Every row comes from one small tree of marks. Brackets hold a mark, then the marks that hang from it, in alphabetical order. Every link used is in the known rows. Which tree was each row made from?
Known rows:
(V (M J) (S C T)): [+1.50 -5.69 -1.46 +2.42 -1.18 -0.43 -2.81 -0.33 -2.24 -0.28 +3.40 -1.37 -1.36 +2.65 -2.42 -0.44 +0.52 -2.95 +1.30 +0.22 +2.39 +0.55 +1.05 +1.19]
(D H (V F M S)): [+3.97 -4.96 -1.64 -0.22 -0.27 +4.03 +0.23 -1.09 -2.54 -1.20 +2.02 -1.76 +2.27 +2.83 -1.55 +0.39 -3.36 -2.00 +1.78 -1.98 +1.65 +0.53 +0.14 -0.19]
(S R T (V F)): [+0.65 -5.65 -0.72 +0.12 -2.17 +0.46 -2.64 -1.34 -2.82 +0.53 +2.94 +2.68 -1.80 +1.41 -1.11 -3.30 +0.72 -1.70 +0.31 +3.16 +2.73 +3.33 +1.85 -0.43]
(C (S R T (V F M))): [+2.26 -6.74 -0.60 +1.03 -2.70 +1.22 -1.61 -1.67 -3.79 -0.66 +2.87 +1.37 -2.32 +2.31 -2.17 -2.38 +0.10 -2.08 +1.99 +2.33 +3.30 +3.47 +2.31 -0.65]
(M J): [+1.17 +0.26 +0.43 +0.35 +0.23 -0.59 -0.90 +0.24 -0.54 +1.14 +0.06 -0.65 +0.17 +1.35 -0.52 +0.30 +0.51 +0.02 +0.08 -0.08 +0.08 -1.19 +0.04 -1.00]
(K (S V)): [+0.40 -2.05 +0.61 +0.81 -0.57 +0.99 -0.98 -0.51 -0.56 -0.29 +0.70 +1.32 -0.19 +0.06 -0.25 -1.19 +1.91 -0.57 +0.14 +1.21 +0.02 +0.53 -0.39 -0.47]
(C (S (V F))): [+2.12 -2.16 +0.64 +0.15 -1.43 +1.03 +0.38 -0.77 -1.54 -0.98 +0.84 -0.23 -0.87 +1.02 -1.06 -1.22 +0.34 -0.93 +2.03 +1.51 +0.37 +1.74 +0.28 -1.16]
(D H V): [+1.23 -1.72 -0.68 -0.97 -0.23 +2.79 +0.61 +0.11 -2.61 -1.99 +0.39 +1.75 +0.86 +1.36 -0.98 +0.52 -3.19 +0.01 -0.24 -1.37 +0.59 -0.79 +0.59 -0.21]
(K (S T V)): [+0.26 -3.88 +0.24 +0.82 -0.79 +0.22 -2.17 -0.42 -2.15 -0.67 +1.27 +2.13 -1.13 +0.73 -0.96 -1.42 +1.74 -0.92 -0.13 +1.34 +1.36 +1.62 +0.10 +0.58]
(K (S C R T (V M))): [-0.09 -7.67 -0.57 +2.72 -3.35 +0.89 -3.15 -1.35 -2.89 -0.60 +3.86 +4.01 -2.48 +1.34 -1.99 -3.05 +1.92 -2.69 +0.28 +3.60 +2.48 +2.20 +1.94 +1.20]
(C S): [+1.27 -0.48 +1.05 +0.30 -0.63 +0.15 +1.09 +0.04 -1.16 -1.37 -0.49 -0.34 -0.96 +0.75 -0.76 +0.29 -0.02 +0.33 +1.26 +0.05 +0.04 -0.03 +0.41 -0.56]
(D (V (M J) (S C))): [+2.10 -4.53 -1.52 +1.92 -0.31 +1.62 -1.20 -0.65 -1.33 -1.18 +3.21 -0.95 +0.42 +3.05 -2.39 -0.74 -1.80 -2.60 +2.00 -0.39 +0.69 -0.13 +0.65 -0.40]
(D (V M)): [+1.12 -2.44 -1.91 +0.29 +0.34 +1.92 -0.30 -0.73 -0.82 -1.13 +1.35 +0.45 +1.07 +1.62 -1.11 -0.42 -2.91 -1.23 +1.05 -1.12 +0.72 +1.11 +0.55 -0.01]
(F V): [+0.09 -0.65 +0.07 +0.05 -0.93 -0.10 -0.65 +0.24 -0.19 +0.44 -0.19 -0.83 +1.07 +1.85 -1.71 +1.32 -1.80 -0.65 -0.23 +0.31 +0.88 +0.36 -0.85 -1.28]
(D H (V M S)): [+2.28 -4.25 -1.87 +0.26 +0.00 +3.68 -0.01 -0.52 -2.55 -2.39 +1.88 -0.69 +1.18 +2.24 -1.68 +0.87 -3.36 -1.62 +1.06 -2.54 +1.92 -0.08 +0.68 -0.32]
(C (S T V)): [+0.60 -3.38 -0.04 +0.52 -1.26 -0.03 -1.04 -0.18 -3.19 -2.43 +1.34 +1.76 -2.90 +1.20 -1.82 -1.11 +0.19 -0.84 +1.07 +1.04 +1.97 +2.21 +1.35 -0.17]
(H (D (V F (M J) S))): [+4.71 -3.57 -1.31 +2.16 +0.69 +0.79 -2.38 -1.25 +0.81 -0.03 +3.24 -2.82 +2.21 +3.74 -2.13 -0.96 -2.58 -1.65 +3.30 -0.84 +1.17 +0.49 -0.19 -0.02]
(C (S R T (V F))): [+1.79 -5.62 +0.41 +0.41 -2.60 +0.61 -1.29 -1.17 -3.71 -0.76 +2.20 +2.12 -2.57 +2.07 -1.78 -2.58 +0.66 -1.15 +1.46 +2.84 +2.49 +2.94 +2.08 -0.96]
(R (S C T (V F M))): [-0.21 -5.78 -2.10 +0.34 -3.56 +0.86 -1.88 -1.04 -2.52 -1.56 +3.24 -0.49 -1.77 +1.55 -2.53 -2.66 -0.71 -2.82 +1.93 +2.47 +2.06 +3.15 +0.12 +2.47]
(C (S R T (V M))): [+0.78 -6.08 -0.86 +1.39 -2.43 +0.86 -1.81 -1.24 -3.87 -2.01 +2.71 +2.40 -3.24 +1.96 -2.23 -2.02 +0.14 -1.68 +1.29 +1.77 +3.65 +2.87 +2.69 -0.73]
(S C R V): [-1.73 -3.99 -0.40 +1.61 -3.25 +0.76 -1.46 -0.80 -1.32 -0.91 +3.45 +4.01 -2.68 -0.09 -1.12 -3.30 +1.27 -1.91 +0.01 +4.12 +1.07 +1.14 +2.12 -0.69]
(H D): [+0.77 +0.13 -0.10 +1.64 +0.17 -1.06 -1.46 -0.20 +1.78 -0.61 +1.11 -0.13 +0.05 +0.54 -0.58 -0.42 -0.65 +0.32 +0.98 +0.23 +0.33 -0.16 -0.03 +1.09]

Which tree is each row?
[+3.80 -5.30 -2.05 +1.92 +0.38 +0.56 -2.88 -1.35 -0.13 -1.18 +3.65 -1.50 +1.26 +3.39 -2.37 -1.39 -3.12 -1.88 +3.07 -0.60 +2.15 +2.25 +0.21 +1.65]
(H (D (V F M (S T))))
[+3.02 -3.58 -1.14 +0.75 -0.15 +1.46 -0.52 -1.20 +0.08 +0.96 +1.92 -4.01 +1.64 +1.59 -0.54 -0.19 -0.18 -2.26 +2.27 -0.74 +1.12 +1.60 -0.46 +0.01]
(V F M S)
[+3.80 -3.79 -1.70 +1.93 +0.46 +1.23 -1.80 -1.44 +1.13 -0.93 +3.15 -2.23 +2.08 +2.81 -1.77 -1.13 -3.05 -1.63 +3.31 -0.77 +1.08 +1.31 -0.26 +0.77]
(H (D (V F M S)))
[+3.47 -3.70 -0.52 -0.94 -0.06 +3.33 +0.59 -0.49 -2.47 -1.21 +1.20 -1.04 +2.01 +2.33 -1.08 +0.11 -2.74 -1.02 +1.36 -1.38 +0.68 -0.09 -0.05 -0.57]
(D H (V F S))
[+1.79 -2.09 -1.73 +1.96 +0.39 +0.75 -1.76 -0.89 +1.03 -1.69 +2.45 +0.33 +1.01 +1.97 -1.70 -0.69 -3.36 -0.82 +1.94 -0.71 +0.94 +0.73 +0.40 +1.12]
(H (D (V M)))
[-0.23 -3.98 +0.14 +1.79 -1.93 +0.23 -0.74 -0.46 -0.75 -0.55 +2.62 +0.47 -1.57 +0.74 -0.80 -1.85 +1.33 -1.57 +0.86 +2.03 +0.84 -0.22 +1.43 -0.40]
(V (S C R))
[+0.88 -5.98 -1.72 +1.91 -1.38 +2.31 -0.92 -1.21 -1.51 -1.71 +3.71 +0.92 -0.37 +2.33 -1.90 -1.99 -1.78 -2.57 +1.74 +0.60 +1.48 +0.92 +1.79 -0.41]
(D (V M (S C R)))
[+3.19 -5.98 -0.45 +2.35 -2.32 +0.99 -1.73 -1.45 -1.12 +2.00 +3.75 -2.10 +0.17 +2.95 -1.70 -1.77 +0.98 -3.16 +2.21 +2.00 +1.56 +0.32 +1.18 -0.77]
(V F (M J) (S C R))
[+3.18 -4.69 +0.31 +1.28 -2.49 +1.49 -0.96 -1.60 -2.54 +0.36 +2.38 +0.06 -1.20 +2.66 -1.91 -1.85 +0.58 -1.71 +2.36 +2.16 +2.16 +1.58 +1.68 -2.55]
(C (S R (V F (M J))))
[+3.41 -3.71 -1.63 -0.76 -0.73 +3.84 +0.43 -0.92 -2.51 -0.69 +1.40 +0.01 +2.34 +2.30 -1.39 +0.33 -3.84 -1.38 +1.13 -1.32 +1.12 +0.62 +0.28 +0.29]
(D H (V F M))
[+0.15 -3.55 +0.87 +1.21 -1.60 +1.19 -1.43 -1.12 -1.14 +0.16 +1.45 +2.63 -0.86 +0.40 -0.30 -2.27 +2.38 -0.50 -0.06 +2.49 +0.93 +0.63 +0.79 -1.40]
(K (S R V))
[-1.73 -5.19 -2.21 +0.79 -3.13 +0.54 -2.06 -0.57 -2.68 -2.68 +3.10 +0.51 -2.80 +1.01 -2.62 -2.11 -0.65 -2.50 +1.22 +1.91 +2.44 +2.49 +0.46 +2.34]
(R (S C T (V M)))
[-1.51 -2.85 -1.29 -0.80 -1.56 +0.06 -1.55 -0.27 -2.39 -2.22 +1.25 +0.00 -2.24 +0.81 -1.52 -1.61 -0.40 -0.57 +0.67 +0.96 +2.18 +2.01 -0.19 +0.84]
(R (S T V))
[+1.20 -5.68 -1.06 +2.67 -1.09 -0.30 -3.04 -0.73 -0.76 -2.44 +4.20 +2.09 -1.26 +2.68 -2.52 -2.72 -1.94 -1.39 +1.86 +1.43 +1.87 +0.88 +1.88 +1.32]
(H (D (V (S C R T))))
[-0.14 -6.86 -0.74 +1.15 -3.76 +0.31 -2.73 -1.16 -2.98 +0.02 +4.20 +3.94 -2.75 +1.21 -1.80 -4.04 +1.00 -2.66 +0.39 +4.88 +2.07 +3.16 +2.29 +0.71]
(S C R T (V F))
[+0.40 -3.09 +0.75 +0.84 -2.06 +0.94 -0.19 -0.79 -2.26 -1.67 +1.44 +2.17 -2.56 +0.93 -1.19 -1.93 +0.81 -0.50 +1.18 +2.12 +1.51 +1.09 +1.85 -2.25]
(C (S R V))
[+2.03 -8.12 -1.44 +2.01 -2.70 +0.77 -2.29 -1.50 -2.25 +0.62 +4.20 -0.61 -1.01 +2.54 -1.81 -2.42 +0.41 -3.47 +1.87 +2.17 +2.84 +2.55 +1.77 +1.27]
(V F M (S C R T))
[+3.46 -4.46 -0.71 +2.00 -1.37 +0.91 -1.25 -0.93 -0.54 +1.53 +2.95 -3.48 +0.84 +2.64 -1.74 -0.66 +0.60 -3.02 +2.41 +0.75 +0.59 +0.28 -0.07 +0.18]
(V F (M J) (S C))
[+1.39 -3.17 -1.44 +0.47 -1.13 +1.88 -1.20 -1.35 -0.39 +0.58 +2.40 -0.48 +0.40 +0.66 -0.76 -1.42 -0.19 -2.36 +1.34 +1.12 +1.23 +2.69 +0.03 -0.30]
(S (V F M))
[-0.51 -6.56 +0.40 +2.09 -3.16 +0.29 -2.74 -0.81 -2.85 -0.74 +3.15 +4.61 -2.75 +0.92 -1.53 -3.29 +2.49 -1.84 -0.11 +4.20 +1.71 +1.60 +1.83 +0.76]
(K (S C R T V))
[-0.78 -3.09 -1.42 +1.00 -2.94 +0.92 -1.36 -0.55 -1.43 -1.57 +2.60 -1.03 -1.73 +1.23 -2.36 -1.55 -0.19 -2.08 +1.67 +1.74 +1.26 +0.40 -0.18 +0.46]
(R (S C (V (M J))))
[-1.03 -4.98 -0.19 +1.31 -2.85 -0.78 -1.93 -0.35 -2.62 -0.46 +2.57 +3.77 -2.91 +0.92 -1.50 -2.49 +0.60 -1.39 -0.41 +3.25 +1.73 +1.13 +2.52 +1.36]
(S C R T)
[-0.11 -4.74 -0.26 +1.18 -3.58 +1.22 -1.30 -1.23 -1.23 +0.39 +3.63 +2.98 -1.60 +0.51 -1.13 -3.75 +1.22 -2.34 +0.66 +4.66 +0.73 +1.93 +1.57 -0.49]
(S C R (V F))
[+2.15 -4.46 -1.36 +1.54 +0.38 -0.29 -2.76 -0.52 -2.07 +0.28 +2.31 -2.56 -0.55 +2.81 -1.83 +0.28 +0.28 -2.03 +1.25 -1.26 +2.87 +0.65 +0.65 +0.05]
(V (M J) (S T))
[-0.28 -5.90 -0.41 +1.69 -2.06 -0.46 -2.03 -0.43 -2.30 -0.82 +3.10 +1.44 -2.53 +1.44 -1.46 -2.20 +1.14 -1.87 +0.47 +2.15 +2.15 +1.04 +2.04 +0.64]
(V (S C R T))
[-0.05 -3.51 -1.10 -1.30 -1.87 +0.40 -1.37 -0.69 -2.26 -1.13 +1.37 -1.01 -1.22 +1.29 -1.58 -2.11 -0.40 -0.92 +1.34 +1.52 +1.85 +2.76 -0.62 +0.99]
(R (S T (V F)))
[+1.61 -6.69 -0.17 +1.23 -2.46 -0.10 -1.88 -0.96 -2.22 +0.55 +3.35 +0.23 -1.27 +2.11 -1.37 -2.72 +1.05 -2.32 +1.42 +2.82 +1.78 +1.93 +1.47 +0.91]
(V F (S C R T))
[+3.38 -2.68 -1.63 +1.53 +0.13 +1.13 -1.65 -1.30 +1.16 -0.48 +2.56 -0.68 +2.02 +2.40 -1.66 -1.11 -3.45 -1.13 +2.60 -0.18 +0.67 +1.33 -0.01 +1.22]
(H (D (V F M)))
[+0.19 -5.46 +0.93 +1.84 -2.73 -0.32 -1.97 -0.54 -2.47 +0.04 +1.78 +3.53 -1.85 +1.21 -1.25 -2.21 +2.07 -0.99 -0.37 +3.19 +1.15 +0.52 +1.51 +1.45]
(K (S C R T))
[-1.71 -6.10 -0.84 +1.60 -3.42 -0.03 -2.93 -0.68 -3.08 -1.32 +4.06 +5.02 -3.95 +0.64 -1.88 -3.65 +1.14 -2.29 -0.34 +4.22 +2.49 +2.36 +2.73 +0.54]
(S C R T V)
